Each row was made from one small tree. The marks that hang from a mark follow it in brackets, in the order of their numbers. Every link used is in the known rows. Write each row's tree.
Known rows:
z_657(z_572(z_109 z_155(z_537(z_483)))): [-10.8  -7.7  -7.9  -4.3  -6.7 -17.7   3.8 -26.1  -6.1   5.8  20.5 -15.8
   9.0  -4.3   7.1 -14.1   2.8  -3.5 -24.7  -7.3   5.9 -20.4  -3.5]
z_483(z_572(z_109 z_155(z_537) z_657)): [  1.4 -12.9 -11.0  18.8   1.0 -15.1 -13.4 -15.1  11.6   7.7   6.9 -19.1
 -20.7  21.5 -33.6   0.8 -30.2 -19.2 -31.3 -17.9  -1.4  -6.7 -14.0]
z_483(z_572(z_109 z_657)): [-11.7  -5.2 -22.5  -1.1  20.3 -17.2 -42.3  -7.1   7.1  14.7  -6.0 -19.2
  -9.6  -1.5 -11.4  24.6 -19.0   9.9  -7.7  -5.6  -8.7  -1.8  14.2]
z_537(z_657(z_572)): [-24.2  18.0 -35.4 -11.5  38.9 -33.3 -16.9 -13.6 -15.9  10.7  -6.1  17.9
   9.4 -31.5  22.8   5.5  21.0  21.9   6.8   2.3   0.9 -11.4  20.6]
z_572(z_155(z_537) z_657): [ -6.5 -12.6   4.2  40.2  -0.6  -0.4   3.3 -15.7   6.8 -10.9   9.7  14.3
 -14.4  18.6 -15.8   8.2 -29.3 -27.7 -18.2  -7.4   6.6   0.6  -8.6]
z_537(z_155 z_657(z_572)): [ -6.8  23.3 -31.5 -12.1  25.5 -24.1  -9.7   1.5 -12.2   8.9 -15.4  32.8
   3.8 -40.3  16.5  13.1  28.5   3.4  -5.7  -4.2   4.0 -13.1  32.1]
z_657(z_537 z_572): [-20.3  38.9 -37.9 -15.2  35.0 -21.1 -16.8  15.0 -11.5   5.9   9.0   1.4
  23.8  -7.6  31.0   1.9  19.5   4.1 -34.7   9.6 -11.6   3.5  38.5]
z_155(z_572(z_109 z_657)): [-23.9   7.7   0.3  -4.1   7.9  -9.7  -0.1 -25.9  -5.7   2.8  -0.3 -13.7
   2.0 -13.6  15.1  37.4 -15.9  20.1  14.4 -17.4   6.1  -8.4  -1.9]
z_155(z_537): [-11.3   8.7  17.7  14.3  11.2 -13.5  -8.4 -27.1  -7.5   9.0  -4.8   3.6
   7.6  -8.8   5.5  28.4   1.4 -11.6  -9.8 -13.6  23.8  -7.6  -2.2]
z_109(z_572): [-33.8   4.5  11.3  22.8  17.5  -6.5 -22.8   1.0 -10.3   1.1   3.3  16.5
  14.6 -38.3  23.4  41.4  11.5  -7.3   0.3  14.0  -1.4  -8.5  28.6]
z_657(z_537(z_155(z_572))): [ -1.5  39.2  -1.1  -2.9   8.1   2.9  12.8   5.4  -6.4  -7.3  -5.4   3.5
  12.4 -15.3  16.8  24.6   7.1 -11.2 -39.9 -13.3  10.4   3.1  24.7]
z_572(z_109 z_155 z_657): [-27.1  -6.8 -11.6  20.6   1.2 -17.3  -7.7  -3.4   5.6  -8.3  -2.7  -3.6
 -13.0  10.4   1.2  26.4 -28.0 -22.4 -14.3   3.6 -18.5 -11.2  -7.0]
z_155(z_572(z_109)): [-22.4  22.2  13.9 -17.7   3.8 -24.8  -1.3 -32.3 -12.5   8.5 -11.5 -17.5
  11.2 -27.8  29.5  49.4   8.7  18.6   1.4 -18.9  11.4 -16.5  -8.0]
z_537(z_155(z_572) z_483 z_657): [  0.7  -5.6   4.2  -0.8   1.2   3.0  13.8 -31.4  -4.3  -7.0  -4.6  10.1
  -6.4 -37.7  -1.1  11.6   0.9  15.4  11.8 -12.1  33.0  -9.4  14.8]
z_657(z_537): [-22.9  28.2 -18.1   4.3  25.7 -14.0 -14.3   7.6  -4.1  -0.9  -2.5  -2.9
  12.4  -0.4  17.8  17.5  -1.5 -16.1 -32.2   8.4  -2.3   6.0  21.4]
z_109(z_537(z_657) z_572): [-37.5  15.9  -3.2  18.0  36.8   5.4  -4.2   8.0 -17.9  17.0  -8.5  17.1
  12.4 -49.5   7.8  11.4  -3.8  10.0  24.2   8.6   7.1 -15.0  29.9]
z_657(z_572(z_109 z_155)): [-22.8  16.0 -20.5 -13.5   7.2 -37.9 -17.8  -1.6  -5.5   4.5  -1.9  -2.7
  10.3 -13.1  27.6  20.4  14.6  -7.5 -30.7   1.7 -22.3 -24.0   4.5]
z_572(z_109 z_155(z_537(z_483))): [-15.7 -17.3  13.9  13.5 -14.8  -9.7   7.0 -36.0   1.6   0.4   7.3 -21.7
  -5.1   5.5  -6.1   3.0 -18.2 -20.6 -21.9  -8.7  13.8 -19.4 -18.9]
z_109(z_572(z_155 z_657(z_537(z_483)))): [-31.7 -19.5 -25.1  50.9   8.8  25.8   2.3  22.3   8.0 -25.3  37.1   3.8
  -1.0  10.3  -8.5 -22.2 -37.8 -25.6 -24.2  33.2 -17.9  13.3  38.8]
z_572(z_109 z_155 z_657(z_537(z_483))): [-26.3  -8.1 -35.1  20.4   3.5   4.4   4.0   4.2  11.7 -17.6  18.6 -24.7
  -9.4  29.0  -7.6 -18.6 -43.8 -22.8 -28.8  14.6 -20.2   7.2  10.4]
z_572(z_109(z_537(z_483)) z_155 z_657): [-19.6 -16.0  -8.9  16.3  -2.4  19.4 -10.2   7.5   6.5  -6.6   6.1 -18.3
  -4.6   8.2 -15.2   1.3 -54.3   1.1  -1.9  17.0  -9.2 -12.1  13.0]
z_483(z_572(z_109 z_155 z_657)): [ -8.2 -12.1 -23.3  13.6   5.7 -20.3 -32.9   2.9  19.9   1.5   0.9 -13.7
 -17.8  14.1 -22.8  15.1 -29.8 -10.1 -32.0  -0.3 -19.9  -6.2   0.5]

Write each row's tree:
[-21.4 -26.2  23.3  44.4  -8.3  14.7   6.8 -15.6  -1.2  -9.0  28.0   6.6
   2.5 -13.8  -7.5  -1.2 -11.6 -27.0 -14.6   2.2  13.2 -14.1   8.7]  z_109(z_572(z_155(z_537(z_483))))
[-20.0  -3.9  -9.6   6.4  26.1   5.7 -11.3 -13.3  -8.9   8.2  -7.7  -1.4
  10.3 -23.7  -5.8  -6.5 -25.1  23.1  25.2  13.2  23.9 -10.3  23.5]  z_109(z_537(z_483 z_657))
[ -3.1   8.3  -4.6   5.6   7.5 -22.6  -4.1 -10.7  -4.9   0.8  12.0  14.6
   9.1  -4.3  10.1   2.4  13.0 -11.9 -39.1  -6.6   5.1 -14.2   0.6]  z_657(z_572(z_155(z_537)))
[ -4.1   0.2  18.0  16.6   6.8   4.9  13.8 -37.0  -7.2  -0.4  11.1   6.2
   0.9  -2.5  -0.8  21.8 -16.3  13.4  10.6 -28.4  32.6   3.4  -6.2]  z_155(z_537 z_572(z_657))
[-19.3   6.6 -36.5   2.2  26.6 -36.1  -4.1  -7.0  -6.2  -1.3  -3.1  23.1
   3.5 -16.0  10.7  -2.4  10.7  -0.5 -17.0   5.8  -8.1 -14.2   8.8]  z_537(z_657(z_572(z_155)))
[ -2.0  11.3 -13.2  10.0   5.1  13.6  -8.7  14.7   1.7 -10.8   0.2   1.2
   4.0  -4.6   3.0   3.7  -8.8 -21.5 -35.6  13.8   5.4   4.2  42.7]  z_657(z_537(z_155 z_483))
[-39.4  12.1 -23.8  33.6  30.3  17.2  -5.5  21.3  -5.1  -6.1  19.6   7.3
   7.0  -7.2  10.1   3.9 -15.2 -16.5  -6.4  17.2 -15.7  16.7  42.9]  z_109(z_572(z_657(z_537)))
[  7.9  -4.5  12.0  10.9  -3.2  45.4   1.0   2.5  -2.2  -8.0   8.4   3.4
   4.8 -19.2 -12.9  14.9 -36.8  25.5  11.1   0.1  21.5  -2.4  38.1]  z_109(z_537(z_155(z_572(z_657)) z_483))
[ -9.4  45.6  -8.9 -18.7   3.0  -5.0  21.2  -2.6  -7.3   3.2 -12.9 -14.6
  10.6 -18.0  21.5  27.0  11.1 -11.1 -37.6 -18.5   2.2  -6.4  12.9]  z_657(z_537(z_155(z_572(z_109))))
[-21.5  12.9 -43.6 -12.5   9.3 -18.6  -2.7   7.7  -1.8  -5.3  19.3 -23.8
  13.9   7.4  19.9 -23.5   0.0  -4.9 -49.2  15.7 -23.2  -7.8  23.1]  z_657(z_537(z_483) z_572(z_109 z_155))
[-23.3  -9.1 -15.9   2.7   6.3  -3.9   7.6 -12.2  -2.6   6.3  -8.7 -15.6
  -1.9 -12.6  -8.7 -14.2 -32.9   4.5   4.6   9.1   1.7 -21.1   0.7]  z_572(z_109(z_537(z_483 z_657)) z_155)
[-12.5 -24.0  -0.1  27.9   1.3 -10.1  18.2 -38.9  -2.1  -7.4   6.4   2.3
 -12.4   3.4 -21.0 -22.8 -20.8 -15.4  -4.8  -5.7  27.4 -10.2 -13.6]  z_572(z_155(z_537(z_483 z_657)))
[-29.6 -16.5  -3.8  51.5   5.0   8.0 -12.1  12.8   5.1 -18.2  14.1  24.0
  -5.9 -12.6  -0.7  22.3 -21.0 -26.0  -7.8  17.6 -19.4  -1.4  19.2]  z_109(z_572(z_155 z_657))
[ -1.3  21.8 -34.4 -13.2  14.2   8.1 -14.8  21.7  -4.7  -2.9  14.6   4.7
  17.8 -13.4  15.4 -11.1  12.4  -4.1 -39.6  15.2  -2.9   0.6  56.1]  z_657(z_537(z_155 z_483) z_572)
[-10.8   1.7 -11.8  -1.9   4.7 -34.3 -36.0   0.4   9.5   6.7 -11.3 -19.3
  -7.3   1.5 -11.4  26.7  -7.6 -16.3 -46.8  -1.0 -14.7 -16.4  -4.9]  z_483(z_572(z_109 z_155))
[-22.5  18.8   2.9   3.4   0.9 -12.1  -9.3   7.6  -3.7   6.8 -17.2  -9.3
   6.8  -8.7   6.5  29.2 -21.4 -13.6 -24.7   4.5 -12.6 -25.2  -1.2]  z_572(z_109(z_537) z_155)
[  7.3 -27.2  -7.8  16.8   2.4 -14.0 -44.1  -0.1  15.0 -11.3  12.0  -7.1
  -2.6   6.6 -26.1   5.7 -25.9  -8.3 -38.3  14.1  -0.5  -5.2  16.9]  z_537(z_483(z_572(z_155)))
[-20.5 -40.9  12.7  60.9  -6.0  27.3   8.5 -11.9   5.0 -17.4  38.9  11.2
  -7.7   1.6 -20.2 -13.1 -32.6 -21.9   1.2   6.2   6.6  -1.0  12.3]  z_109(z_572(z_155(z_537(z_483)) z_657))
[  6.8  -7.3  -6.0 -11.0  -1.2  -5.5 -41.4  -1.3   8.4  14.5  -7.6 -19.7
  -5.4 -20.8 -15.0  25.3  -5.4   0.0 -25.3  -2.9   3.8 -16.9  27.5]  z_537(z_155 z_483(z_572(z_109)))
[ -2.7  18.5   1.0  -3.7  11.4 -10.6  14.9 -24.1 -10.2  -1.9 -20.9  20.1
  -4.4 -38.9  11.5  28.9  12.5   5.8   2.6 -20.3  26.4 -11.0   8.5]  z_537(z_155(z_572) z_657)
[ 13.4  -4.7 -18.1  -2.1  21.4  10.8 -28.2   8.9   4.2  17.2 -14.2   3.5
  -3.9 -26.7 -34.4  -9.3 -23.5  18.1  -6.0   5.8  23.6 -11.7  44.2]  z_109(z_537(z_155 z_483(z_572) z_657))
[-33.8   3.7 -23.4  47.9  18.3  12.9   5.1  29.7   5.4 -20.1  24.0  13.9
  -0.6   9.2   1.2  -2.1 -23.1 -40.5 -33.7  21.6 -26.5   9.7  31.3]  z_109(z_572(z_155 z_657(z_537)))
[ 14.5   5.2 -23.9   0.3  14.8   9.2 -33.2  22.1   9.1   1.2   4.1  -8.4
   0.9   0.6 -19.9  -5.6 -12.5 -13.8 -53.0   8.9   2.7   9.2  48.3]  z_657(z_537(z_155 z_483(z_572)))
[ 10.3 -19.5  -6.8  35.3   8.3  -5.7 -19.3  -6.1  15.1  -3.8  14.3   4.0
 -17.0  23.8 -38.6  -1.9 -34.3 -20.2 -37.6 -13.1   5.3   2.4  -1.9]  z_483(z_572(z_155(z_537) z_657))
[ -1.9 -15.7  -5.5  10.1  -2.5 -10.2  -4.6 -17.2  -2.5  -6.1  25.6   3.8
  11.2  -1.1  -1.3 -14.2  -1.5  -4.7 -26.8   1.8   9.5 -10.7   8.7]  z_657(z_572(z_155(z_537(z_483))))
[-26.5  37.3 -45.2 -13.9  16.8 -31.7  -1.2  14.7  -7.0   2.2   6.4 -14.8
  16.4   5.1  29.4  -5.0  11.5 -17.7 -58.2   6.8 -27.3  -7.2  12.9]  z_657(z_537 z_572(z_109 z_155))
[-11.2   5.4 -41.6   4.1  12.1  -9.9  -8.1  12.2  -0.9 -17.3  26.5  -4.1
  17.4   8.5  10.6 -25.3  -4.7  -5.6 -50.3  23.4 -15.9   2.7  33.3]  z_657(z_537(z_483) z_572(z_155))
[ -4.9  -7.5  -9.3   9.5   8.1  -1.4  -6.9 -14.4  -3.2  -4.4 -14.4  17.7
  -9.0 -28.9  -4.2  10.8  -5.0  -5.0   7.2   6.9  21.3 -11.1  25.5]  z_537(z_155 z_483 z_657)
[-15.0  21.2  17.3  17.7  10.1  28.6 -17.2  32.7 -11.6  11.8  -9.6  26.4
  14.5 -51.3  10.3  35.8   3.6 -12.4  -7.7  10.0   0.6 -19.2  49.7]  z_109(z_537(z_155) z_572)
[  2.6   5.4   9.9  11.9  -2.3  11.6  -1.3  -6.7  -1.5 -12.0  -1.7  19.8
  -7.8 -18.4   3.1  42.0  -9.7   2.1  -3.1 -12.2  13.3   2.6  21.2]  z_537(z_155(z_572(z_657)))
[-19.7 -14.2  -4.1  14.3  -1.3 -20.2  24.2 -46.5  -2.6   5.3   0.1 -15.4
 -15.4   0.5 -11.8 -20.1 -15.3 -13.2  -2.5 -16.4  21.4 -20.2 -25.9]  z_572(z_109 z_155(z_537(z_483 z_657)))
[-33.7  24.4 -39.5 -29.5  34.2 -44.5 -10.4 -20.3 -19.8  23.1 -12.9  -1.6
   6.7 -34.0  28.7   9.4  25.0  23.4   9.9  -7.4  -1.8 -21.7   9.8]  z_537(z_657(z_572(z_109)))
[-18.6  -2.6   6.0  -6.4   4.3  24.6   1.8 -19.5  -6.9   5.3  10.8 -26.7
   9.8 -13.5  -2.5  12.9 -40.1  41.3  29.7  -4.7  16.0  -9.6  18.7]  z_155(z_572(z_109(z_537(z_483)) z_657))
